Each row was made from one path, in order. Every step used is in the known rows, and no mark comes twice. Write each row's path.
Known rows
nibiv-nagok-lipu: 0 11 0 -5 -4 20 -9 -1 5 3 2 3 -12 18 15 6 -2 -7 -13 11 18 6
nibiv-nagok-lipu-vuza: -3 11 1 -5 -18 23 -3 -9 13 9 -1 27 -17 18 16 12 -21 4 -8 7 32 4
nibiv-vuza-vuvo-nagok: -9 16 0 9 -26 10 -6 -4 -15 0 9 12 -5 4 16 15 7 -10 -19 8 -5 -3
pozezol-lipu-vuza-kope: -6 3 -5 3 -20 19 5 -23 17 32 2 20 -15 -15 5 9 -4 -3 -2 8 28 4
vuza-vuvo-nagok-lipu-pozezol: 1 12 -2 -7 -34 24 -11 8 -6 -4 8 -9 -12 27 19 8 16 -8 -9 20 20 1
vuza-lipu-pozezol: -8 10 1 -4 -29 23 -6 -5 -1 -10 7 -4 -6 14 3 5 2 -6 -7 5 36 -3
nibiv-nagok-vuvo: -5 17 0 -2 -8 19 -10 -9 -4 13 7 35 -4 15 4 6 7 -9 -10 -9 -5 -4
vuvo-vuza-lipu-nagok-nibiv-kope: -4 14 0 4 -28 -1 -9 4 -13 19 -1 6 -10 14 -8 3 8 1 -25 -7 31 5
lipu-nagok-vuvo: -3 17 3 -5 -4 13 -3 1 -2 29 -7 43 2 2 5 7 5 -3 -17 1 2 -3
pozezol-lipu: -8 1 -6 3 -4 14 1 -8 16 9 7 -19 -8 -6 11 9 -1 -12 -8 7 1 7
vuvo-nagok: -8 4 0 -3 -4 -3 -8 -10 -2 -2 11 5 -2 1 10 12 -5 -8 -4 6 -3 13
vuvo-nagok-lipu: -3 1 -1 -8 -7 7 -8 -2 -2 -5 7 -9 -7 11 21 15 1 -7 -10 18 15 17
nibiv-nagok-vuvo-vuza: -6 21 -4 6 -19 9 -11 -7 -5 1 6 36 -12 10 0 5 6 -3 -21 -10 -12 4
lipu-vuza-vuvo: -8 18 -2 5 -27 23 7 -9 8 20 9 16 -11 3 7 12 -3 -4 -5 -12 10 -9
vuvo-nagok-nibiv-vuza-lipu: -12 4 4 0 -28 8 -12 -3 -19 -3 18 14 0 10 16 12 -2 -2 -20 2 17 2
vuvo-vuza-lipu-pozezol: -10 14 -2 5 -41 13 -6 -3 0 -22 7 -3 -14 9 -1 3 3 -1 -17 3 29 3
lipu-nagok-nibiv: -2 9 0 -9 2 7 -5 10 4 30 1 26 3 -1 2 -1 1 1 -17 3 4 -1
vuvo-nagok-nibiv-vuza-kope: -5 6 -1 0 -18 3 -13 -7 -17 14 13 33 1 -9 4 6 14 -2 -18 13 11 3
nibiv-kope: -5 9 -4 7 -5 7 -4 -13 1 5 1 -20 -2 2 -8 13 13 -15 -2 -2 15 6
nibiv-vuza-lipu: -13 10 4 9 -25 19 -2 -7 -7 -9 5 7 -3 2 10 15 -3 -7 -22 4 28 -2
lipu-nagok-nibiv-kope: 1 10 -1 -3 -2 3 -8 4 -1 33 -5 10 2 7 -10 3 12 -4 -12 1 16 -1
lipu-nagok-vuvo-vuza: -5 21 -1 3 -16 4 -4 4 -2 18 -7 46 -7 -5 1 5 5 2 -30 -1 -2 4
lipu-nagok: -4 12 2 -4 3 6 -2 2 6 20 -7 24 -1 -3 5 4 -7 -2 -15 9 8 3

Which path is each row?
-2 23 -4 6 -25 11 -12 -13 -14 17 4 51 -16 2 -5 1 18 -6 -20 -9 4 1 -> nibiv-nagok-vuvo-vuza-kope
-9 6 4 -4 -41 15 -17 1 -16 -14 14 18 0 18 11 8 1 3 -18 13 30 -3 -> vuvo-nagok-nibiv-vuza-lipu-pozezol
-8 18 -1 3 -48 21 -8 -3 -8 -13 7 18 -12 16 1 6 15 -2 -20 -6 24 -3 -> nagok-vuvo-vuza-lipu-pozezol
-7 13 -1 10 -14 14 -3 -11 -5 9 0 26 -2 -19 -1 8 12 -7 -20 16 22 -2 -> nibiv-vuza-kope
-9 3 -5 3 -17 17 7 -17 24 15 4 4 -12 -8 12 14 -18 -1 -2 3 15 5 -> pozezol-lipu-vuza
0 8 -3 -7 -18 25 -7 6 13 -11 0 -12 -8 11 8 6 8 -4 -10 24 35 4 -> nagok-lipu-pozezol
-5 14 -5 5 -20 8 -1 2 7 23 -7 31 -14 -3 9 6 3 0 -30 5 -5 6 -> pozezol-lipu-nagok-vuvo-vuza
-8 14 0 2 -27 13 0 -12 -3 17 12 22 -11 9 15 16 -9 -3 -2 -6 4 0 -> lipu-vuza-vuvo-nagok
-5 3 1 -7 -19 11 -2 -11 5 0 4 15 -12 11 22 20 -18 3 -5 14 32 16 -> vuvo-nagok-lipu-vuza
-3 14 -2 0 -32 32 6 -1 9 18 6 2 -15 10 18 14 -1 -3 -9 2 29 -4 -> nagok-lipu-vuza-vuvo
-1 11 -5 1 -22 6 -12 -2 -17 24 17 -18 -3 17 0 9 27 -16 -2 -11 -2 0 -> vuza-vuvo-nagok-nibiv-kope
1 4 -6 -2 -5 8 -5 2 8 41 -5 -6 -4 7 -2 4 9 -6 -12 7 14 3 -> pozezol-lipu-nagok-nibiv-kope
-8 9 -3 5 -12 12 -5 3 2 3 11 12 4 -9 3 8 5 -2 -20 5 7 -5 -> nagok-nibiv-vuza
-8 17 -6 8 -20 7 -3 -5 -1 -2 8 18 -8 -7 -1 10 14 -6 -21 -9 -7 5 -> nagok-vuvo-vuza
-11 16 8 5 -21 14 -2 0 -9 9 -9 33 -2 5 12 10 -12 1 -30 14 31 -4 -> nibiv-vuza-lipu-nagok
-12 11 0 8 -27 6 -2 -6 -4 -12 10 -5 -13 1 5 9 -2 -5 -19 -9 17 8 -> vuvo-vuza-lipu
-5 1 -3 -8 -5 -1 -11 -1 -4 9 20 6 2 4 8 7 3 -5 -6 -1 -4 10 -> vuvo-nagok-nibiv
-5 13 -1 5 -30 20 -7 5 -13 -1 6 1 -10 14 27 18 9 -8 -25 21 13 1 -> nibiv-vuza-vuvo-nagok-lipu
-3 10 -2 -2 -7 19 0 0 6 35 -7 30 -5 3 13 7 4 -6 -19 7 0 0 -> pozezol-lipu-nagok-vuvo
-8 11 -6 7 -30 28 9 -11 17 27 8 -2 -17 1 15 12 -5 -7 -5 -4 9 -5 -> pozezol-lipu-vuza-vuvo
-9 4 -1 1 -15 2 -12 0 -8 -2 15 21 4 -1 10 11 0 0 -19 10 0 4 -> vuvo-nagok-nibiv-vuza
-9 19 9 3 -28 23 -4 0 -17 18 -8 53 -1 10 12 12 1 0 -32 5 26 -10 -> nibiv-vuza-lipu-nagok-vuvo
-6 15 7 -6 -19 22 -3 -1 -13 27 -2 39 -2 15 10 7 3 -4 -19 -4 20 -5 -> vuza-lipu-nagok-vuvo
-4 6 -1 -3 -17 22 5 -8 18 6 1 8 -11 3 14 15 -13 3 -7 10 36 7 -> nagok-lipu-vuza
-4 17 -5 8 -25 10 -5 -11 -9 14 5 33 -10 -15 -6 5 27 -8 -21 -6 8 4 -> nagok-vuvo-vuza-kope
